Known rows, with every step that occurs:
kegas luda: [ -3 -63 -39  62  -9  25 -29  -8 -45 -22  47  -8   9 -20  26   7 -11  31
  -7 -25  34  15  46 -33  67  21  -2  18  -3 -14 -12  -5  23   2  20]
pelu sazeg roni vokef: [ -6 -36 -38  50 -13 -12  -3 -15 -44 -20  51 -34  15 -11   2 -47  -9  11
  13  -4  -3 -10  40 -27  32  27   4 -33   0 -40   6 -16  -2   1  18]
luda vokef roni risumad pelu sazeg: [  4 -22   1  60 -28  -2  23  10 -59   8  49 -38  15   2   2  -4 -17  44
  -3  -6   0  21  42 -38  49  28 -28 -19 -10 -18 -33 -12  22  36 -15]
kegas luda vokef roni: [ -4 -47 -40  68  -2  19 -22  -7 -42  -4  30 -47  -3  20   1  -7 -13  27
   0 -12  36   5  50 -35  70  31  -2  -9   6   4 -29 -16  14  -3  -9]
roni vokef bibel kikizik: [-30 -55 -34  55  37  -9 -30 -11 -48 -37  47 -37 -17  30  -1 -63 -15  34
  26 -24  55 -14  40 -17  27  10  23  28   6 -14 -14   9  -5 -42 -17]
kegas luda vokef roni risumad pelu: [ -5 -36 -29  77 -17  20   6   2 -41  23  57 -38  13  -8  12  18 -13  39
 -13 -19  30  12  56 -39  82  26 -24   0   0   4 -34  -2  27  14 -25]
kegas luda vokef roni risumad pelu sazeg: [ 10 -22 -20  68 -27  14  12  11 -70  19  51 -36  14 -16   9   7 -18  51
 -22  -6   2  21  55 -32  73  26 -41  -3 -13 -19 -42 -17  32  39  -8]
roni risumad pelu sazeg: [  5 -35   7  51 -34  -1  19  12 -57 -11  62 -12  24 -26  17   2 -15  46
  -6 -15   0  32  37 -36  41  22 -25  -3 -14 -32 -13  -1  23  34   6]
kegas vokef: [ -4 -72 -20  56 -15  -4  -8  -1 -43 -28  43 -13  21   0   6  -7 -37   0
  10 -18  17  37  30 -26  17   9  11  -2   1 -14  21  -3  13 -17   7]
sazeg ropen roni risumad pelu: [ -7 -47 -17  61 -23  -2  25 -13 -27  16  60 -18  42 -10  22  18  -6  36
  -2 -40  28  18  26 -38  51  44 -28 -10  -1 -11  -8 -17  -4  22   7]
kegas vokef pelu sazeg ropen roni risumad: [  9 -59 -30  84  -5   3   7  -6 -56   7  23 -34  32 -23   5  -6 -40  13
  12 -27  -4  16  23 -39  23  41 -27  -4 -15 -30  -8 -17  13  13  17]
bibel kikizik vokef kegas luda: [-33 -57 -31  80  11  15 -40   5 -52 -23  43 -15 -34   5   2  -5 -23  30
  -9 -35  50 -16  25 -28  61  40 -18  28  11 -14 -50  10  15 -10   8]
sazeg pelu: [-43 -53 -20  43   1  12  -1 -17 -14 -60  58 -18  21 -11   3 -11 -17  14
  37 -17  26  -4   9 -38  50  43   7 -10  -8 -34 -15 -12   5  15  -1]
ropen roni: [ 13 -69 -17  48 -11 -10  -4 -19 -23 -27  42 -22  19  23  25  -4 -10   6
  21 -35  36  24  33 -31  27  32   6  -6  12  -8  10 -21 -12   1  40]
pelu sazeg ropen roni vokef kikizik: [ -4 -28 -23  43 -13 -14 -10 -15 -46  15   9 -37  35   2  16 -65   4  29
  23 -16  14   7   8 -11  20  32 -29 -15  37 -44  10 -69 -12  -8  52]
risumad roni vokef: [  4 -56  -3  41 -10 -14   4   4 -52   2  68 -30  41 -17  29 -43  -5   6
  32  -8  28  10  35 -43  29  23  19 -15  21 -39  15   6  19 -13   7]
bibel kikizik: [-33 -66 -10  53  12   7 -15 -10 -37 -40  61 -30 -10  12   9 -13 -20  17
  17 -26  30  13  29 -26  27  26   7  19  -3 -16 -21  23  -8 -27 -12]
bibel kikizik vokef roni: [-31 -47  -4  68   4 -10 -26   0 -20 -15  31 -40 -22  23 -10 -10 -11   4
  19  -8  45  -3  26 -27  45  34  -7  10  24  -7 -23   1 -19  -8   2]
kikizik vokef roni: [-15 -45  -7  62 -16 -13 -28   6 -15 -15  18 -24  -5  15  -5  -5  -4   8
  19  -8  47  -1  24 -37  53  30  -2  -9  25  -4  -5 -19  -8  12  18]
ropen roni vokef luda: [ 15 -61 -36  49  11 -10 -29 -24 -29 -15  10 -31  24   3  14 -53   4  -4
  47 -16  40 -13  45 -20  26  25  19 -12  34   2   3 -32 -15 -21   6]
roni risumad pelu: [-12 -49  -3  57 -25   7  15   5 -31  -7  71 -10  25 -20  20  13 -12  33
   4 -31  30  21  36 -45  50  22  -9   0  -1 -10  -9  15  18  12 -13]
fola vokef: [ -8 -43 -24  56  -4  -9  -3   7 -17 -46  53 -13  19   0  -4 -14  -4  31
   4 -33  19  56  39 -29  40   8   5   8  -5 -10 -10   7  18   4  -1]
gesita vokef: [  4 -59 -28  26  17 -21 -23  -2 -28 -35  58 -22  -5  10  25 -28 -25  23
  27 -32  18  36  10 -16  46  36  -7  -5  13 -10  11 -16  12  -4   6]
gesita vokef pelu: [-17 -63 -24  48  21 -17 -41   3 -11 -32  46 -14 -27  -5  22 -25 -16  20
  62 -39  18   7  24 -34  53  34   4  10  10  -7   4 -19  13   7   8]
vokef fola: [  3 -79 -29  48   0   0 -34  10 -27 -53  34 -14   0   4   0 -10  11  10
  17 -26  35  -4  31 -25  36  20  31 -15  13  -1 -17   4  21 -43  10]
bibel kikizik vokef pelu: [-49 -57   4  74   7  -7 -38   0  -8 -17  44  -8 -33 -17  -8  -8 -19  11
  57 -39  47 -18  23 -39  49  24  -5  30  13  -9 -36   1   5  10   8]
ropen sazeg pelu: [-51 -49 -12  62   4  15   3 -29 -37 -51  63 -11  17 -12   1  11 -10  24
  45 -21  -3 -27  14 -38  66  34   3   6  -9 -22 -11 -25   3  20 -15]
fola vokef luda kegas: [ -6 -41 -29  86   2   7 -18  -6 -24 -29  39 -13  21   1 -36 -15   7  20
  39 -42  36  31  47 -27  46  10   5   4  13 -10 -19   9  15  -2 -14]
luda kegas vokef fola: [ 10 -87 -42  75 -18  -8 -21   7 -46 -20  42 -16  11   9 -27   8 -18  -8
  23 -32  27  22  37  -7  22   6  23 -12  18 -14   0   8  30 -48  10]
kikizik vokef fola: [  1 -63 -15  51  -8 -17 -37  13 -19 -37  35   0  -2  -8 -16  -6   2   6
  21 -28  49 -11  15 -22  49  19  10 -14  32  -1 -29  -9  25 -18  23]
risumad roni: [ -3 -57  12  48  -6   1   4  16 -39 -26  74 -14  36 -12  31 -17  -2   6
  20 -20  32  18  27 -60  42  29  13 -13   8 -41   7  15  21  -3  18]
gesita vokef luda: [  3 -53 -38  34  43  -8 -45   2 -23 -53  32 -18  -4   1  13 -52  -8  15
  43 -25  27   5  17 -22  50  31   0 -11  25   0   2 -23   4 -15 -15]
vokef gesita: [-26 -51  -3  64  -4 -14 -20  11 -33 -41  55 -20 -15  31  20 -32  -5  23
  18 -28  34  27  32 -39  23  34  23   0  -3   0  22 -14  19 -16   6]
pelu sazeg ropen roni vokef: [  9 -47 -31  41 -17 -29   9 -25 -55  20  22 -36  39   3  13 -38  -5  29
  17 -13   8   9  23 -15  20  43 -17 -21   4 -33   5 -47 -13  16  34]

Rows:
[-38 -15  -2  71  -9  -6  11  10 -51  25  39 -31  10 -16 -11   1 -12  48
 -15  -8   8  -1   8 -30  56  47 -59  -1 -13 -36 -41 -14 -10  38 -13] | bibel kikizik vokef roni risumad pelu sazeg ropen
[  0 -43 -41  46 -17 -25 -11   6 -35 -17  52 -21   5 -10  -7 -25  20  15
   6  -8   2 -29  48 -11  46  17  12 -36  11 -26 -14 -21  12 -22  20] | risumad pelu sazeg roni vokef fola
[-28 -27 -26  75  -2   7  -9  -6 -28 -34  53 -23 -12  -8 -14 -28 -15  16
  35 -26  -3 -27  39 -52  57  36  -5 -33 -18 -32 -31 -21  14  29  13] | luda vokef pelu sazeg roni
[-11 -56 -24  79  -4  17 -24 -14 -36 -23  34 -10  14   3 -19 -13   1  10
  51 -37  46  -2  39 -35  41  23  15  -7  18 -14  -6   3   5  -7  -5] | vokef luda kegas
[-28 -55  -4  65  -8  -8 -27  15 -31 -40  30  -6 -19  21  -4 -17 -13  20
  20 -32  55 -14   9 -42  37  48   6  -9  21 -11 -23   0   6   0  17] | kikizik vokef kegas
[ -7 -43 -49  60 -22  -7  -5  -4 -70  31  28 -21   8   6  26 -11   7  56
 -19 -20  13 -10  40 -19  54  51 -30   2  -6 -33 -21 -50   0  25  33] | risumad pelu sazeg ropen roni vokef kegas luda
[-15 -61  -1  61  -2 -13 -17   8 -28   5  53 -22  15 -26  24 -38   2   2
  66 -20  31 -17  45 -55  37  24  28   3  16 -31   7   1  24  -3  12] | risumad roni vokef pelu
[ 21 -40   2  53 -38 -11  25   4 -52  -1  60 -17  26 -11  25   6 -14  34
  -5 -22   3  31  38 -30  38  28 -28  -3  -8 -27 -13 -18   9  39  27] | ropen roni risumad pelu sazeg
[  3 -49 -18  48 -13 -13   8 -17 -44  -9  25 -21  34  10  15 -13  -4  34
   4 -27   8  18  12 -28  30  50 -25 -18 -11 -34  -2 -48 -18  31  42] | pelu sazeg ropen roni
[-18 -65 -41  58  -1 -17  -9 -13 -45  -6  14 -41   7  40  12 -36  -1  23
  21 -27  38 -19  21 -26  14  63   8 -21  11 -15   2 -21 -17 -21  15] | sazeg ropen roni vokef kegas
[ 10 -87 -38  54  -2  -8 -29  14 -39 -45  32 -15   8   3  -6  -7 -16  -6
   7 -19  20  14  35 -11  21   4  25 -15  11  -5   2   2  27 -56  10] | kegas vokef fola
[-14 -42 -10  57  10  -2 -43   3 -17 -36  18   6  11 -20 -11 -32  -2   7
  40 -22  51 -18  17 -38  57  23   0  -7  31   2 -23 -22   5   6   0] | kikizik vokef luda
[-17 -59 -14  70  -9 -22 -15  15 -42 -35  57 -22  -9  27  13 -28 -33   6
  10 -21  18  48  34 -28   7  21  21   2  -5  -2  35 -19  24 -29   4] | kegas vokef gesita
[-29 -62 -30  68  39  -3 -30   3 -49 -54  48 -23 -17  36  -6 -40 -37  23
   7 -30  40   9  35 -19  24   0  17  31  -6 -16  -4  13  -4 -45 -12] | kegas vokef bibel kikizik
[  1 -38 -23  35 -31 -39  19 -20 -49  40  40 -26  41   0  21 -20   7  40
  13 -14   7  15  28 -13  31  35 -26 -17   2 -30   6 -60 -19  33  33] | risumad pelu sazeg ropen roni vokef
[-32 -51 -20  67  -8  -3 -13   6 -48  -8  17  -9  17 -23  -3 -15 -18  32
  21 -17 -12   6  15 -38  31  32 -21  -3 -28 -41  -1 -35   8  25  16] | kegas vokef pelu sazeg ropen
[-16 -43 -51  83  -1   8 -21 -27 -31  -6  44 -30  17  -5 -30 -36   3  -5
  54 -27  38 -26  48 -29  46  27  18 -27  25 -22  -4  -2  -3 -22  -9] | sazeg roni vokef luda kegas
[-36 -42 -25  84  -1  13  -9 -23 -37 -43  67  -9  -1  -3   2   8   5  13
  18 -31  -8 -36  39 -50  70  25   7 -17  -3 -10   9  -8  -7  -3  -1] | ropen sazeg roni
[-15 -68 -15  57  12 -14 -39   8 -27 -39  43 -13 -21   1 -22  -9  -8   4
  18 -32  50 -17  17  -9  42  19   3   3  27  -4 -48  10  14 -40   8] | bibel kikizik vokef fola
[ -8 -38  -8  43 -26 -24  18 -13 -39  12  40  -9  34   7  22   4   6  46
   0 -27   6  21  20 -27  41  43 -36 -14 -12 -33   0 -60 -21  47  46] | risumad pelu sazeg ropen roni
[ -7 -66 -24  67  -9  -8 -20   7 -32 -22  20 -40   6  28   5  -8 -21  -7
   8   1  19  21  44 -27  25  18  13  -7  10  -8  29  -7  -6 -24   2] | kegas vokef roni
[-17 -40 -29  72  -1   4 -18   3 -56 -17  66 -27 -16  18   9 -28 -23  38
   0 -33  34  30  41 -33  53  33   1   0  -8   9 -20 -28  47  -7  -4] | kegas luda vokef gesita
[-23 -35 -23  70 -17  13  16  -2 -21 -17  84 -16  20 -21  10  12  -9  21
  -3 -32  23  -3  40 -50  66  31 -10 -21  -7 -17  -7  14   9   8  -9] | sazeg roni risumad pelu
[ -6 -54 -34  54 -10 -21  -3  -9 -63  -3   9 -41   6  36  11 -44  -4  34
  11 -16  16 -12  19 -23   6  61  -7 -22   6 -31  -5 -33 -14  -4  26] | pelu sazeg ropen roni vokef kegas
[-35 -55 -21  60  43   6 -35  -5 -39 -64  48 -23 -25  37   0 -44 -14  38
  15 -35  54 -10  33 -28  38  12  20  28  -4 -12 -19  12  -6 -32 -11] | vokef bibel kikizik
[ -7 -59  -9  84 -31  -6 -10   3 -55  -2  39 -12   1 -12 -13  -5 -30  12
  43 -23  -5  25  43 -30  24  13  -3  11 -11 -41   4 -14  24  23  30] | luda kegas vokef pelu sazeg
[ 26 -68 -22  66  -7  10   7 -17 -39 -21  45 -37  30  -1  18  -3 -29   5
   9 -36  36  25  31 -39  31  40   0  -6  10  -6  -8  12  11 -10  12] | ropen roni risumad
[ -6 -48  -9  53 -20 -15 -22  -1 -46  -8  26 -21  -2 -22  11 -41  -6  25
  49  -8   3  -4  42 -34  23  20   8   6  -2 -31  -3 -21  17  19  21] | roni vokef pelu sazeg
[-12 -47 -11  80   7  12 -13   2 -34 -13  35 -53  -6  -1 -14  -6 -31   3
   4 -14  45   2  27 -35  44  39 -12   8  19  -6 -34  33   5 -14 -24] | bibel kikizik vokef roni risumad
[-16 -24 -28  45 -28 -22  10  -8 -38   1  67 -21  15 -15   7 -29   2  20
  10  -7  -3  -9  48 -25  46  23  -6 -28   0 -42   4 -27  -4  18  20] | risumad pelu sazeg roni vokef
[-10 -48 -39  78   3  31   1 -10 -31 -46  64 -34  17 -24  -1 -10 -27   3
   0 -30  24  -7  32 -53  52  41   2 -26  -7 -21 -13  33  15 -20 -10] | sazeg roni risumad
[-21 -53 -35  42  64 -14 -40  -3 -42 -60  61 -31 -37  40   6 -58 -27  41
  21 -39  40   5  18 -11  45  22   4  27   5 -13 -11   1  -3 -33 -15] | gesita vokef bibel kikizik
[  0 -45 -12  79 -10   8 -13   8 -29 -13  26 -40  10 -10  -6  -3 -24   6
   9 -12  46   3  23 -42  53  36  -8 -11  22  -4 -18  16  12   3  -7] | kikizik vokef roni risumad
[  8 -42 -38  71 -12  -9  -6 -28 -60  27  14 -33  38   1 -23 -35   6  18
  46 -22  22  -4  31 -15  28  40 -14 -21  15 -33  -8 -42 -11  11  15] | pelu sazeg ropen roni vokef luda kegas
[ 17 -74 -44  29  26 -24 -42  12 -26 -50  46 -24 -16   9   8 -26  -3  14
  21 -31  23  12  17  -5  43  30  12 -16  24  -1  -7  -9  25 -45   7] | gesita vokef fola
[ 18 -74 -22  42  -1 -16 -16  18 -45 -15  51 -29  27 -13  14 -38  14  -5
  25 -11  34 -12  37 -25  30  18  37 -23  30 -26  -5   8  33 -48   9] | risumad roni vokef fola
[-28 -63 -33  83  25  -1 -20  -7 -56 -33  58 -27 -14  43 -25 -27 -38  21
  21 -40  45  15  35 -13  23   1  13  33  -1 -24  -4  19   0 -40  -7] | luda kegas vokef bibel kikizik
[-26 -29 -27  49  20 -33  -3 -14 -59   4  45 -31   1  34   5 -48   0  59
   7 -24  29 -11  32  -6  36  24 -19  17  -8 -31 -16 -40 -28   5  12] | risumad pelu sazeg ropen roni vokef bibel kikizik
[-34 -26  -2  44 -30 -11  12   5 -41   1  44  -1  31 -14  13   0   8  62
  -4 -19  -2  13  13 -36  52  35 -35 -12 -25 -41  -7 -40  -4  48  16] | risumad pelu sazeg ropen
[-23 -35  -6  56  -8 -11  -2  11 -54  17  34 -22  36 -35  15 -42   6  33
  38  -9   1 -14  19 -54  36  39 -12 -13 -13 -59  -4 -28  16  27  17] | risumad roni vokef pelu sazeg ropen
[-30 -45  -8  62  28   4 -43  -2 -22 -36  29  -7  -9 -14 -16 -36 -11   4
  37 -22  50 -21  20 -27  47  23  -8   9  26   0 -41  -4  -7 -13 -14] | bibel kikizik vokef luda
[-14 -27 -19  90  -9  15  -9   5 -33 -27  52 -19   0 -49 -16 -16 -30   6
  19 -27  11 -27  26 -57  62  37 -20 -21  -5 -33 -36   7  26  29  14] | kikizik vokef pelu sazeg roni risumad
[  2 -36 -32  74  -5  25   9  -4 -52 -47  59 -32  19 -26  -3 -18 -28  13
 -11 -18  -2  -2  31 -47  45  39 -11 -30 -16 -39 -19  23  21   3   3] | pelu sazeg roni risumad
[-11 -21 -25  46  -1 -15  10  13 -51  14  39 -38  18  -6  12 -12  -7  58
 -10  -6 -14  19   9 -26  61  54 -51 -19 -14 -34  -5 -32   1  33 -11] | gesita vokef roni risumad pelu sazeg ropen
[-29 -32 -17  88 -19  15  20 -11 -36 -10  86  -9  15 -26  14  30  -3  27
   3 -36  -1 -24  45 -51  81  24 -13 -10  -9  -8  -6   7   8  13 -19] | ropen sazeg roni risumad pelu
[-23 -11  -4  66 -26 -11  13  16 -44  26  30 -17  26 -22  -8   6  -2  50
 -13  -5   9   1   7 -38  63  46 -53 -17  -7 -32 -22 -31   2  53   5] | kikizik vokef roni risumad pelu sazeg ropen
[-11 -37  -6  66 -21   6  16   3 -32  10  58 -40  15   8   6   7 -14  33
   6 -21  33  12  45 -43  60  28 -12 -15   5   4 -24   4  18  10 -32] | luda vokef roni risumad pelu
